What can hang from each mark
faba: fivukev losotov vuzigon zanog
zanog: fivukev vuzigon
pabof: losotov vuzigon
losotov: vuzigon
fivukev: vuzigon zanog
vuzigon: faba losotov
baveb: vuzigon

Each row was made from one small tree. Brackets hold a mark, then the marks that hang from it, in alphabetical order. Every link used is in the known rows. Write each row's tree.
Known rows
{fivukev {vuzigon faba losotov} zanog}: [ 0.132  5.017 -1.273  2.558  1.340  2.599  1.229 -0.164 -0.663  6.360
  1.532 -3.930  0.490 -0.219  0.299 -2.205  1.887  0.843 -3.119]
{zanog fivukev vuzigon}: [-2.226  0.706  0.055 -0.153 -1.111  1.064 -0.672  0.556 -1.599  3.871
 -1.623 -2.618  0.067  2.092 -0.941 -1.660 -1.080 -0.745 -0.497]
{vuzigon {faba {fivukev zanog}} losotov}: [ 1.021  4.308 -0.045  0.285  2.137  0.307  1.778 -0.457 -0.453  5.768
  0.400 -5.753  1.093  2.590  1.312 -0.995  1.353  0.602 -0.172]
{faba {fivukev zanog}}: [ 1.506  2.951  0.962 -0.799  2.287  1.661  1.155  0.147 -0.106  1.375
  0.046 -3.318  0.000 -1.309  0.977  0.109 -0.184  1.218 -0.025]
{zanog fivukev {vuzigon losotov}}: [-2.702  1.332 -0.996  0.406 -1.438  0.675 -0.560  0.323 -1.801  5.764
 -1.036 -3.061  0.514  4.899 -0.870 -2.474  0.309 -0.409 -1.269]
{vuzigon {faba {zanog fivukev}}}: [ 0.652  0.716 -0.143  0.362  1.004 -0.017 -0.635 -0.286 -0.808  4.689
 -1.673 -4.834 -0.025  0.444  0.069 -2.358 -1.437 -1.477  0.830]
{baveb {vuzigon {faba fivukev}}}: [ 3.049  2.120  0.758 -0.759  1.302 -2.647  1.025 -0.627  0.054  1.637
 -0.401 -4.734  1.363  2.873  1.410 -0.699  0.017 -0.990  0.315]
{pabof {losotov vuzigon}}: [ 1.105  0.235 -2.418  0.630 -0.642 -2.265 -0.339  0.585  0.271 -0.079
 -0.442 -2.029 -0.407 -0.907 -0.277  0.524 -1.008  0.611 -0.346]
{losotov {vuzigon {faba fivukev}}}: [ 1.850  2.002 -0.636 -0.232  1.565 -2.017  0.532  0.094 -0.445  3.865
 -1.127 -6.441  0.546  0.852  0.379 -0.459 -1.202  0.199  1.530]
{zanog fivukev {vuzigon faba losotov}}: [-2.771  2.186 -1.028  0.965 -1.281 -0.382 -0.137  0.004 -1.902  8.280
 -1.214 -5.116  1.129  5.809 -0.587 -2.839  0.593 -1.371 -0.659]
{losotov {vuzigon {faba fivukev zanog}}}: [ 3.464  2.437 -0.980 -0.583  2.595 -0.607  0.098  0.170 -0.487  3.776
 -1.174 -7.563 -0.148 -0.303  0.375 -1.262 -2.152 -0.121  1.600]
{pabof losotov}: [ 0.444 -0.455 -0.821  0.276 -0.872 -1.835 -0.117  0.156  0.401 -1.429
  0.090 -0.361 -0.147 -0.123  0.302  1.116 -0.258 -0.140 -0.095]
{faba losotov zanog}: [ 2.980  0.181  0.006 -0.671  1.956 -1.073 -0.627 -0.014 -0.432  0.278
  1.000  0.308 -1.115 -0.205  0.560  0.270 -2.563 -0.116 -0.036]
{baveb {vuzigon {faba {fivukev zanog} losotov}}}: [ 4.662  4.435  1.144 -0.693  3.380 -3.071  1.714 -0.544 -0.295  3.388
  1.159 -4.000  0.809  1.637  2.277  0.067 -1.120 -0.039 -0.818]
{faba fivukev losotov vuzigon zanog}: [ 5.924  0.742  1.320 -2.948  4.371 -2.124 -0.111  0.256 -1.307  0.638
  0.289 -2.115 -1.363  0.888  1.107  0.574 -4.524  0.412 -0.269]
{fivukev vuzigon zanog}: [ 0.638  3.679 -0.214  1.451  1.505  3.871  0.572  0.455 -0.322  1.991
  1.121 -1.410 -0.642 -3.956 -0.037 -1.085  0.333  1.410 -3.133]
{pabof losotov {vuzigon {faba zanog}}}: [ 2.940  2.102 -1.618 -0.224 -0.155 -1.862  0.295  0.065 -0.363 -0.621
  0.062 -4.793 -0.400 -1.729  1.005  0.443 -1.313 -1.900 -0.021]
{fivukev zanog}: [ 0.225  2.460  0.037  0.448  1.136  1.944  0.892  0.119  0.011  1.296
  0.512 -0.385 -0.141 -2.013  0.265 -0.249  0.490  0.803 -1.221]
{losotov {vuzigon faba}}: [ 0.590  1.532 -1.595  0.936  0.418 -1.615  0.180  0.096 -0.266  3.805
 -0.635 -3.634  0.387  0.045 -0.283 -0.821 -0.562 -0.207  0.437]
{baveb {vuzigon losotov}}: [ 1.421  1.370 -1.273  0.423 -0.419 -1.419  0.569 -0.516  0.174  1.100
  0.874 -0.148  1.089  4.023  0.421 -1.502  1.816 -0.023 -2.109]
{fivukev {zanog {vuzigon faba}}}: [-1.152  4.606  0.007  0.788  0.442  2.119  1.151  0.263 -1.060  5.412
  0.228 -3.561  0.489  0.257 -0.243 -0.958  0.287 -0.682 -1.395]

Which tree is each row?
[ 1.055  1.107 -2.426  1.209 -0.405 -3.519  0.053  0.243  0.139  2.405
 -0.646 -4.053  0.180 -0.120  0.007  0.207 -0.824 -0.359  0.290] => {pabof {losotov {vuzigon faba}}}
[ 2.252  1.887 -1.928  0.634  1.443 -0.180 -0.222  0.133 -0.314  3.706
 -0.702 -4.738 -0.312 -1.116 -0.348 -1.632 -1.529 -0.467  0.460] => {losotov {vuzigon {faba zanog}}}
[ 2.607  2.634 -0.322 -0.243  0.925 -2.845  1.203 -0.893 -0.101  3.537
  0.206 -5.109  1.848  5.802  1.435 -1.524  1.370 -0.628 -0.246] => {baveb {vuzigon {faba fivukev} losotov}}
[ 2.910  5.072 -0.258  0.192  2.047 -0.943  2.100 -0.719 -0.088  4.959
  0.725 -5.668  1.719  3.692  1.714 -1.774  1.823  0.133 -1.490] => {baveb {vuzigon {faba {fivukev zanog}} losotov}}
[ 4.512  2.873  1.622 -2.136  4.475 -1.442  1.094  0.337 -1.250  2.062
  0.869 -1.415 -0.832 -0.077  1.449  1.040 -3.141  1.493 -1.487] => {faba {fivukev zanog} losotov vuzigon}
[ 1.666  1.490 -0.030 -0.880  1.032  0.086 -0.741  0.538 -1.352  1.888
  0.774 -0.890 -1.091  1.258 -0.221 -0.198 -2.968 -0.641 -0.758] => {faba losotov {zanog vuzigon}}
[-1.041  1.288 -1.142  1.590 -0.267  1.322 -0.616  0.156 -1.178  4.841
 -0.273 -2.953  0.049  1.680 -0.384 -2.944  0.625  0.782 -2.279] => {zanog {fivukev {vuzigon losotov}}}
[ 2.984  2.394 -1.683  0.646  0.711 -1.256  0.592 -0.840 -0.007  3.479
  0.657 -3.416  1.002  3.888  0.631 -2.665  1.094 -1.302 -1.538] => {baveb {vuzigon {faba zanog} losotov}}
[ 4.246  2.641 -0.669 -1.449  0.973 -2.313  0.602  0.068 -0.500 -0.574
 -0.446 -7.687 -0.259 -0.850  1.665  0.822 -1.874 -1.475  1.147] => {pabof losotov {vuzigon {faba fivukev zanog}}}
[ 2.781  2.541 -0.712 -0.053  2.104  2.669 -0.176  0.145 -0.789  2.516
  0.631 -5.220 -0.485  0.740  0.354 -1.990 -0.366  1.112 -1.436] => {faba {fivukev {vuzigon losotov}} zanog}
[-1.503  4.199 -1.075  0.794 -0.169  2.959  0.977  0.414 -1.102  4.738
  0.964 -2.006  0.320  2.160 -0.466 -1.491  1.399  0.665 -2.607] => {fivukev {zanog {vuzigon losotov}}}
[ 2.367  2.197 -0.432 -0.458  1.986 -0.404  0.513 -0.569 -0.535  4.316
 -0.076 -6.425  0.576  3.573  0.980 -1.544 -0.065 -0.502  1.083] => {vuzigon {faba fivukev zanog} losotov}
[ 3.006  1.489  1.082 -0.626  2.405 -1.019 -0.115  0.303 -0.906  1.127
  1.042 -2.690 -0.734 -0.119  1.077  0.627 -2.354  1.211 -0.717] => {faba {fivukev vuzigon} losotov}
[ 1.955  0.517 -0.974 -0.840  1.680 -0.009 -0.698  0.041 -1.610  4.352
 -1.007 -2.535 -0.597  2.739 -0.338 -2.952 -1.605  0.010 -1.894] => {faba {vuzigon losotov} {zanog fivukev}}
[ 3.777 -0.204  0.445 -1.569  3.017 -1.900 -1.087  0.288 -1.800  2.905
 -0.696 -0.779 -1.483  0.684  0.245 -1.120 -4.498 -0.175 -1.262] => {faba losotov vuzigon {zanog fivukev}}
[ 3.749  5.099  0.770 -1.283  2.879 -2.216  1.793 -0.009 -1.214  2.713
  1.079 -5.419  0.018 -0.898  2.385  1.159 -1.796 -0.099  0.040] => {pabof {vuzigon {faba {fivukev zanog} losotov}}}
[ 2.107  3.167 -1.964  0.099  0.337 -0.339  0.683 -0.379 -0.961  2.621
  0.614 -4.792  0.236  1.296  0.747 -1.455  0.349 -1.316 -0.600] => {pabof {vuzigon {faba zanog} losotov}}
[ 1.346  1.878 -1.325  0.123 -1.185 -3.228  0.699 -0.002 -0.321 -0.512
  0.126 -3.708  0.274 -0.532  1.053  1.125 -0.338 -1.596  0.010] => {pabof losotov {vuzigon faba}}
[ 1.133  2.588 -0.532 -1.116  0.926  1.836 -0.069  0.332 -1.352  3.401
 -0.123 -5.550 -0.017  4.052 -0.120 -1.553 -0.633 -0.058 -0.339] => {faba fivukev {zanog {vuzigon losotov}}}
[-0.922  1.491  0.425  0.098  0.063 -2.500 -0.521  0.165 -2.067  6.765
 -0.860 -3.444  0.211  3.825 -0.004 -0.899 -2.293 -1.542  0.081] => {zanog fivukev {vuzigon {faba losotov}}}
[ 0.194  1.210 -1.280  0.879  0.606 -0.329 -0.393 -0.505 -0.983  6.615
 -1.094 -5.190  0.439  3.413  0.138 -3.238 -0.073 -1.115  0.213] => {vuzigon {faba {zanog fivukev}} losotov}
[ 3.981  1.914 -1.748 -0.303  1.786 -2.434 -0.056  0.297 -0.100  2.365
 -1.168 -7.821 -0.317 -0.311  0.675 -0.177 -2.421 -0.205  1.416] => {pabof {losotov {vuzigon {faba fivukev zanog}}}}
